Every row comes from one small tree of marks. The marks that hang from a mark follow it in brackets, in the order of their numbers. Every link used is in the known rows. Which tree was each row made from?
(in the rows, 128 means zero)
Known rows:
j_738{j_706 j_730 j_808 j_885 j_888}: [108 103 130 109 122 225 129 122 154 101 144 135 130 132 147 110 151 146
 144  98 144 123  86 159 122 138 108 144 141  81 145 123 158 165  55 121
 178 129 167 102 178]
j_669{j_365{j_575}}: [135 119 169 119 127 126 127 139 145 130 123 124 141 124 133 126 150 124
 123 114 136 139 116 127 124 110 148 134 133 124 134 124 119 133 110 142
 129  82 144 144 145]
j_888{j_738{j_264 j_343 j_730}}: [140 120 143 106 127 189 148 153 145 120 111 109 122 129 143 111 164 138
 152 115 158 156  98 139 103 116 139 139 149  86 130 144 148 148 128 146
 170 116 127 127 162]
j_738{j_264 j_575{j_365{j_669{j_50}}} j_706 j_730 j_885}: [126 107 180 107 132 227 129 162 160  91 109 120 137 139 166 129 147 163
 145  95 143  92  39 164  89 109 140 146 140  87 158 110 149 154  55 126
 155  91 157 126 205]
j_343{j_365}: [130 137 146 129 120 130 125 131 136 132 130 118 118 131 127 137 120 123
 138 126 132 138 116 135 111 113 126 123 146 116 123 137 118 134 114 135
 125 118 133 132 132]
j_264{j_365{j_808}}: [135 123 129 137 120 136 128 149 146 120 109 115 116 131 119 107 126 120
 129 129 139 123 143 116 120 114 122 126 135 111 117 121 133 129 134 132
 133 114 131 109 146]
j_264{j_738{j_484 j_575 j_706 j_730}}: [144  92 136 131 139 235 149 114 146  94 128 109 120 140 139 108 147 139
 162 120 135 138  61 155 103 117 109 158 127 100 154 136 169 165  82 126
 154 121 137 105 172]
j_808{j_365{j_264}}: [126 122 118 143 120 125 127 129 135 140 122 106 127 112 116 114 135 129
 139 134 127 114 125 111 122 125 129 112 143 133 125 118 113 109 145 135
 127 121 124 136 141]
j_738{j_343{j_365{j_575 j_669 j_808}} j_484}: [128 120 201 147 116 192 136 148 158 106 101  78 127 122 115 128 144 107
 146 106 162 133  95 137 112  66 135 126 149  76 142 129 157 157 116 153
 181  89 172 114 195]
j_365{j_264 j_575 j_730}: [127 114 186 168 123 154 133 131 153 142 110  92 134 146 123 133 144 123
 159 136 124 116  83 116 119 105 147 106 141 128 135 139 131 117 140 117
 143  53 152 131 148]
j_365{j_706}: [117 125 138 136 124 134 121 134 155 129 127 113 135 126 132 131 132 131
 124 127 120 133 122 129 137 112 130 131 116 112 137 123 125 126 132 132
 125 117 128 132 137]
j_808{j_365{j_575 j_730}}: [132 113 175 154 115 137 127 131 148 128 115  99 133 121 119 123 152 141
 126 128 124 115 111 118 109 111 140 110 149 137 137 139 118 116 130 132
 136  84 148 137 154]
j_888{j_365{j_264 j_575 j_669 j_706{j_738} j_808}}: [ 99 105 196 167 128 143 133 153 191 152 100  73 129 137 143 139 146 134
 162 110 122 115 101 136 134  61 152 111 122  77 140 135 122 129 145 104
 169  72 181 146 201]
j_484{j_365{j_264 j_575 j_669 j_730 j_808}}: [118 107 230 198 131 178 124 161 173 147  79  77 129 138 129 126 158 122
 164 119 123 100  93 109 124  70 147  99 144 132 136 132 128 108 160 110
 160  51 177 143 197]
j_706{j_738{j_264 j_343{j_365{j_669{j_50}}} j_575 j_885}}: [138 130 162  88 100 206 124 159 170 103  89 110 118 132 157 137 140 145
 143  59 155 125  69 156  80  83 134 155 157  77 134 115 142 158  67 151
 184  98 152 118 191]
j_738{j_264 j_343 j_484{j_365}}: [145 123 131 104 128 218 142 151 147 121 107 103 134 120 132 104 167 120
 141 113 154 135 105 138 116 109 125 153 156 105 126 112 147 143 137 145
 172 153 127 129 173]
j_264{j_365{j_575 j_669} j_738}: [164 114 163 165 121 166 115 137 155 118  95 103 134 133 132 115 137 123
 132 110 118 103 111 112 116  93 142 138 149 114 124 131 146 128 120 143
 118  73 149 120 174]
j_264{j_365}: [145 127 125 130 123 138 122 137 137 123 120 123 124 133 124 112 127 124
 124 131 129 119 126 122 116 125 128 136 143 122 121 123 129 130 129 138
 115 125 127 120 135]
j_365{j_575 j_669 j_706{j_738{j_885 j_888}}}: [121 109 184 140 118 170 115 140 188 121 113 111 142 136 150 139 160 154
 128  79 119 120  97 144 132  94 138 150 131  85 156 132 136 149  87 130
 173  98 185 127 192]
j_885{j_365{j_575} j_738{j_264 j_808}}: [136 131 108 108 123 169 136 176  92 112 127  93 130 147 118  97 157 109
 139 101 138 120 127 140  99 103 150 129 163  67 125 138 132 129 106 157
 158  68 145 121 185]
j_885{j_365{j_575 j_706 j_730{j_738}}}: [127 121 179 150 122 158 104 163 152 143 117  79 129 140 126 129 149 136
 129 137 113 120 100 139 120  87 161 110 130 139 136 144 135 122 123 126
 147  49 155 141 176]
j_808{j_365{j_264 j_669 j_706{j_738{j_343}}}}: [116 115 141 140 113 150 113 144 175 134  98  77 125 102 131 116 147 139
 127 100 123 113 113 122 127  79 121 132 128  99 135 106 122 120 150 147
 155 118 135 135 175]
j_50{j_669{j_365}}: [135 128 137 104 140 131 129 125 144 141 123 128 121 120 130 124 146 130
 126 106 140 142 136 124 130 112 146 139 127 139 132 110 118 136 110 128
 110 104 120 166 125]
j_575{j_365{j_264 j_669{j_50} j_706 j_808}}: [104 124 192 165 128 142 123 174 189 131 102  98 135 119 139 128 124 139
 142 141 134  92  96 116 141  78 147 103 109 100 142  97 122 116 143 139
 138  72 141 139 165]
j_885{j_365}: [134 139 118 126 129 123 120 146 107 124 139 115 122 131 111 117 129 124
 131 129 124 127 137 137 120 125 138 129 137 127 129 133 125 130 122 145
 130 113 127 132 137]
j_343{j_738{j_706 j_808 j_885{j_365{j_264 j_575}} j_888}}: [111 121 140 119 115 209 122 147 136 116 142 103 138 163 118 108 151 115
 177 100 147 132  69 166 125 109 131 122 161  60 138 137 144 150  50 151
 181  62 182 102 211]
j_484{j_365{j_575 j_669 j_706{j_738{j_885 j_888}}}}: [121 109 199 144 124 193 109 153 194 131 104 113 140 133 155 134 176 158
 127  80 113 120  97 147 133  90 135 153 142 103 154 130 123 141  97 124
 173 113 193 140 211]
j_264{j_738{j_575 j_730 j_885}}: [143 102 120 133 121 200 128 126 142 108 113 130 119 135 135 127 144 154
 150 102 125 136  91 139  96 136 123 148 142 107 140 138 149 144  89 126
 148  95 145 104 165]
j_885{j_738}: [138 128 120 132 135 131 137 148 100 123 132 129 119 134 123 117 138 123
 123 127 129 130 134 129 123 122 127 132 133 114 123 137 120 122 135 142
 121 121 137 125 134]
j_365{j_264}: [125 125 129 143 127 135 131 128 134 142 122 114 128 133 124 126 128 119
 151 135 127 121 113 118 129 124 132 118 132 127 125 122 128 119 141 126
 131 109 128 130 132]
j_365{j_264{j_738} j_575 j_730}: [146 107 172 178 121 169 133 127 163 141 102  90 128 144 126 127 143 124
 168 133 117 119  87 107 119 101 140 113 142 126 123 140 138 113 136 121
 139  40 141 123 152]
j_575{j_365{j_808}}: [114 125 141 128 134 118 128 156 135 126 124 123 123 129 121 127 126 136
 132 148 140 123 139 126 125 119 123 113 130 109 125 119 119 124 135 121
 140 119 133 123 147]
j_484{j_365{j_264{j_738{j_885}} j_669 j_706}}: [132 108 156 174 125 195 105 152 185 147  91  99 138 126 142 128 152 139
 153 100 102 107  99 117 139  88 134 134 138 113 127 110 127 109 141 128
 132  91 157 142 194]
j_365{j_264{j_738} j_575 j_669 j_730 j_808}: [137 100 202 203 123 170 131 142 178 135  79  73 126 138 127 124 143 120
 174 114 124 104  97  97 123  70 142 102 133 112 126 136 149 112 148 121
 156  19 158 122 181]
j_730{j_365{j_264 j_808} j_738}: [112 114 120 132 133 141 101 158 144 172  95 106 109 125 129 122 135 128
 146 153 133 119 136 128 136 115 133  98 124 142 100 123 139 116 156  84
 157 106 133 128 159]
j_738{j_343 j_706{j_365{j_575 j_730 j_808}} j_885 j_888}: [111  97 199 127 114 223 128 140 161 102 115 101 128 140 124 127 177 143
 140  86 152 134  95 145 124 110 101 135 144  97 148 118 152 158  73 122
 209  78 197  96 195]
j_808{j_365{j_575 j_706{j_738{j_885}} j_730}}: [122 102 168 135 108 148 121 144 184 133 105  90 131 124 136 133 161 170
 116  92 110 119 102 134 113  96 130 127 136 101 142 137 109 118 109 121
 153  85 163 134 175]
j_730{j_738{j_264 j_343 j_575{j_365{j_706}} j_808 j_885}}: [ 99 112 107  70 105 226  95 176 158 119 108 105 145 136 147 126 155 145
 136 115 156 123  89 156 102 107 138 136 159  70 128  90 152 148  93 127
 191 102 149 106 221]

Which tree is each row?
[119 115 181 142 128 136 120 140 171 130 103  93 135 133 150 139 142 142
 120  92 109 118 104 137 132  77 139 135 113  97 150 136 128 131 119 122
 145  93 158 138 171]
j_365{j_575 j_669 j_706{j_738}}
[121 104 170 118 151 196 113 149 131 113 127 110 136 143 147 128 141 141
 142 143 141  98  62 165 114  94 141 135 132 126 150 115 157 157  98 109
 152 137 162 134 204]
j_730{j_738{j_484 j_575{j_365{j_669}} j_706}}
[131 120 129 110 135 161 132 161 159 141  87  99 108 130 137 115 148 138
 157 110 149 150 109 149 104 109 117 117 133  66 114 154 140 133 125 118
 161  84 115 117 163]
j_343{j_738{j_264 j_730{j_365{j_808}}}}
[142 104 124  89 130 234 135 137 159 119 132 117 138 137 158 112 162 136
 148 105 156 122  81 160 123 123 125 154 144 102 128 116 172 164  68 117
 189 149 156 117 194]
j_730{j_738{j_264 j_484 j_706 j_885 j_888}}
[141 112  98 126 109 188 116 133 142 106 114 121 123 143 127  98 130 126
 148 120 135 119 114 125 100 117 123 146 158  99 121 117 149 143 105 140
 139  99 128  96 165]
j_264{j_365 j_738{j_575 j_808}}
[103 103 176 124 128 242 104 136 170  98 123 130 126 127 157 104 156 151
 147 114 147  98  60 171 110 114 130 146 132 107 162 120 170 177  58 119
 179 107 163 118 192]
j_738{j_575 j_706 j_730{j_365{j_669{j_50}}} j_808 j_888}
[133 124 230 171 121 152 119 138 162 129 106  86 129 139 132 148 137 128
 146 112 125 114  79 130 101  74 150 111 155 116 139 151 128 132 118 131
 136  52 169 143 167]
j_343{j_365{j_575 j_669 j_730}}
[121 115 174 129 143 166 121 122 138 113 135 119 132 132 145 125 152 142
 132  94 128 110 105 143 135 114 107 145 129 125 152 117 139 153  91 125
 153 131 163 134 160]
j_738{j_706{j_365{j_669}} j_888}
[116 118 164 131 132 140 136 141 130 133 146 136 128 154 133 134 152 144
 168 149 146 148 102 156 109 118 166 128 157 120 139 156 120 153 131 120
 147 130 163 153 170]
j_888{j_365 j_738{j_575}}
[131 116 145 130 124 217 136 134 161 144 141 112 128 122 130 115 160 123
 168 162 169 130  85 151 130 115 146 131 158 124 123 119 160 163 132 132
 195 141 165 133 179]
j_730{j_738{j_343 j_484 j_888{j_365{j_264}}}}
[134 104 204 155 125 206 128 139 195 133 125  90 141 133 141 124 169 141
 142 142 140 125  71 141 130  92 150 128 133 126 151 139 158 151 114 127
 179  84 170 133 177]
j_365{j_575 j_706 j_730{j_738{j_484 j_888}}}
[141  97 142 103 126 252 153 138 162  96 113  80 137 142 148  86 159 123
 150  99 151 110  57 152  95 101 126 148 153  47 144 124 173 164  73 128
 169  98 149 103 199]
j_738{j_264{j_365{j_575}} j_484 j_706 j_730 j_808}
[112 126 138 120 111 190 136 148 180 138 121  86 134 143 127 129 132 126
 178 103 150 142  57 155 119  80 125 115 151  27 132 130 131 144  98 152
 159  80 155 118 179]
j_343{j_365{j_264 j_706} j_738{j_484 j_808 j_885}}
[129 103 136 108 136 168 119 166 171 138  71  98 106 123 157 122 159 166
 140  68 129 113 118 150 102 101 122 139 131  66 121 137 146 141 115  89
 184 102 145 126 190]
j_706{j_738{j_264 j_730{j_365{j_669 j_808}} j_885}}
[117 106 121 161 124 156 106 150 182 156  94  88 117 123 123 116 139 127
 157 140 118 130 135 116 141 100 121 118 117 102 110 120 136 115 157 109
 142  77 119 121 159]
j_730{j_365{j_264{j_738} j_706 j_808}}
[118 103 143 102 139 203 148 155 143  97 125  96 132 150 133 111 148 127
 164 129 162 125  84 155 100 103 121 142 140  73 146 111 152 158  97 117
 174 125 137 112 197]
j_738{j_264 j_484 j_575{j_365{j_808}} j_706}
[129 117 175 129 137 139 137 138 168 141 104 106 109 125 126 120 151 133
 141 107 148 140 136 114 125  89 143 121 123 135 130 116 122 131 125 117
 131  65 129 159 136]
j_50{j_669{j_365{j_730 j_808}}}
[119 114 200 173 135 156 113 152 148 129 110  95 133 152 127 138 140 141
 172 146 128  93  66 126 100  93 153 113 153 126 148 124 128 127 146 120
 138  62 153 143 173]
j_738{j_575{j_365{j_264 j_669 j_730}}}
[122 120 220 186 127 175 130 167 185 143  80  99 121 122 142 118 142 134
 157 124 131  89  92 108 130  77 143 101 126 149 131 115 125 107 156 123
 152  69 154 148 167]
j_484{j_365{j_264 j_669{j_50} j_730 j_808}}
[104 104 169 147 132 193 108 140 157 145 106  88 129 141 155 119 133 126
 159 121 128  82  71 134 130  79 137  99 127 128 122 114 157 126 122  94
 159  79 160 134 187]
j_365{j_264 j_669 j_730{j_738{j_706 j_808}}}
[134 123 163 111 137 142 131 125 145 140 117 119 129 126 129 129 155 126
 126 103 138 142 125 125 129 105 157 134 133 134 140 118 121 137  97 126
 116  77 140 163 143]
j_50{j_669{j_365{j_575}}}
[142 104 176 141 127 195  97 152 161 129  99 106 126 144 153 123 138 144
 128 107 122  86  79 142 116  91 136 129 140 136 118 120 152 134 101 106
 133  96 173 127 193]
j_264{j_365{j_669 j_730{j_738{j_706 j_885}}}}
[125 122 143 110 138 131 136 136 152 138 112 119 112 118 126 118 144 126
 131 103 150 145 153 117 133 102 139 129 119 126 129 108 120 135 115 123
 127  95 125 154 137]
j_50{j_669{j_365{j_808}}}
[133  99 137 143 120 198 128 123 149 127 115 107 137 148 135 128 140 122
 158 107 117 121  84 132 132 117 124 130 136 104 125 122 146 125  86 112
 141  77 161 106 182]
j_365{j_264{j_738{j_706 j_885}} j_575}
[117 119 173 147 132 127 129 158 151 129 116 110 120 136 123 129 133 145
 140 152 139 117 122 122 117 107 128 106 134 116 127 128 120 121 144 114
 144  89 136 127 145]
j_575{j_365{j_730 j_808}}
[117  98 138 129 125 225  95 150 181 148 120 106 134 137 133 124 172 147
 164 143 141 124  71 159 123 120 146 144 146 116 144 118 163 160 111 109
 188 114 168 126 200]
j_730{j_365{j_264 j_706} j_738{j_484 j_575 j_885 j_888}}
[121 112 152 119 136 191 136 125 132 106 126 118 117 153 139 126 137 136
 158 112 140 153  57 169 102 114 111 135 126  92 151 154 142 152  76 130
 140 104 143 108 169]
j_343{j_738{j_575 j_706 j_730}}
[145 110 139 147 133 197 132 140 177 132 114 105 134 120 136 111 154 137
 138 129 118 133 108 130 138  99 119 149 129 115 133 122 133 129 139 137
 136 135 130 136 163]
j_264{j_738{j_484{j_365{j_706}}}}
[108 131 144 119 109 171 128 149 143 138 125 104 119 138 124 117 138 115
 173 131 162 150  97 135 114  95 139 111 168  80 117 132 131 144 129 147
 169 103 146 125 166]
j_888{j_738{j_343{j_365{j_264}} j_808}}
[150 128 192 151 118 159 122 149 162 112  99 118 139 127 140 119 130 128
 115 116 130  89  93 121 119  96 157 129 135 127 139 119 139 131 107 151
 120  80 155 131 160]
j_264{j_365{j_575 j_669{j_50}}}
[108 120  99  97 129 151  90 148 131 158 113 128 121 122 141 119 136 140
 123 141 131 112 135 147 132 126 133 113 133 134 105 122 143 132 127  90
 153 129 133 129 155]
j_730{j_365 j_738{j_808}}
[122 127 188 152 129 160 127 164 164 127  92 127 125 111 144 118 136 135
 124 113 133 102 124 121 137  92 137 119 118 142 133 113 125 118 133 133
 144 117 148 143 164]
j_484{j_365{j_669{j_50} j_808}}
[160  94 158 145 132 226 150 125 181 112 127 111 123 125 133  96 173 137
 186 123 156 147  59 130  98 113 132 163 150 103 152 125 158 168  98 161
 173  77 139 127 166]
j_669{j_365{j_264{j_738{j_484 j_575 j_730 j_888}}}}
[131 113 167 160 116 171 103 148 156 147  91  81 123 104 128 117 149 134
 138 130 136  95  97 112 115  86 142 101 148 154 117 113 140 112 160 133
 158  88 146 141 179]
j_808{j_365{j_264 j_669 j_730{j_738{j_343}}}}
[134 117 154 145 116 147 129 149 148 118 104 106 124 137 117 113 135 116
 129 125 137 124 131 116 118 107 134 122 140 105 126 128 136 129 123 131
 140  88 150 107 165]
j_264{j_365{j_575 j_808}}
[120 111 169 123 113 194 129 147 175 107 103  92 139 113 160  98 144 142
 134  89 142  72  82 131 108  82 133 118 137 105 133 101 141 127  94 136
 154  89 134 141 182]
j_738{j_264 j_706 j_808{j_365{j_669{j_50} j_730}}}
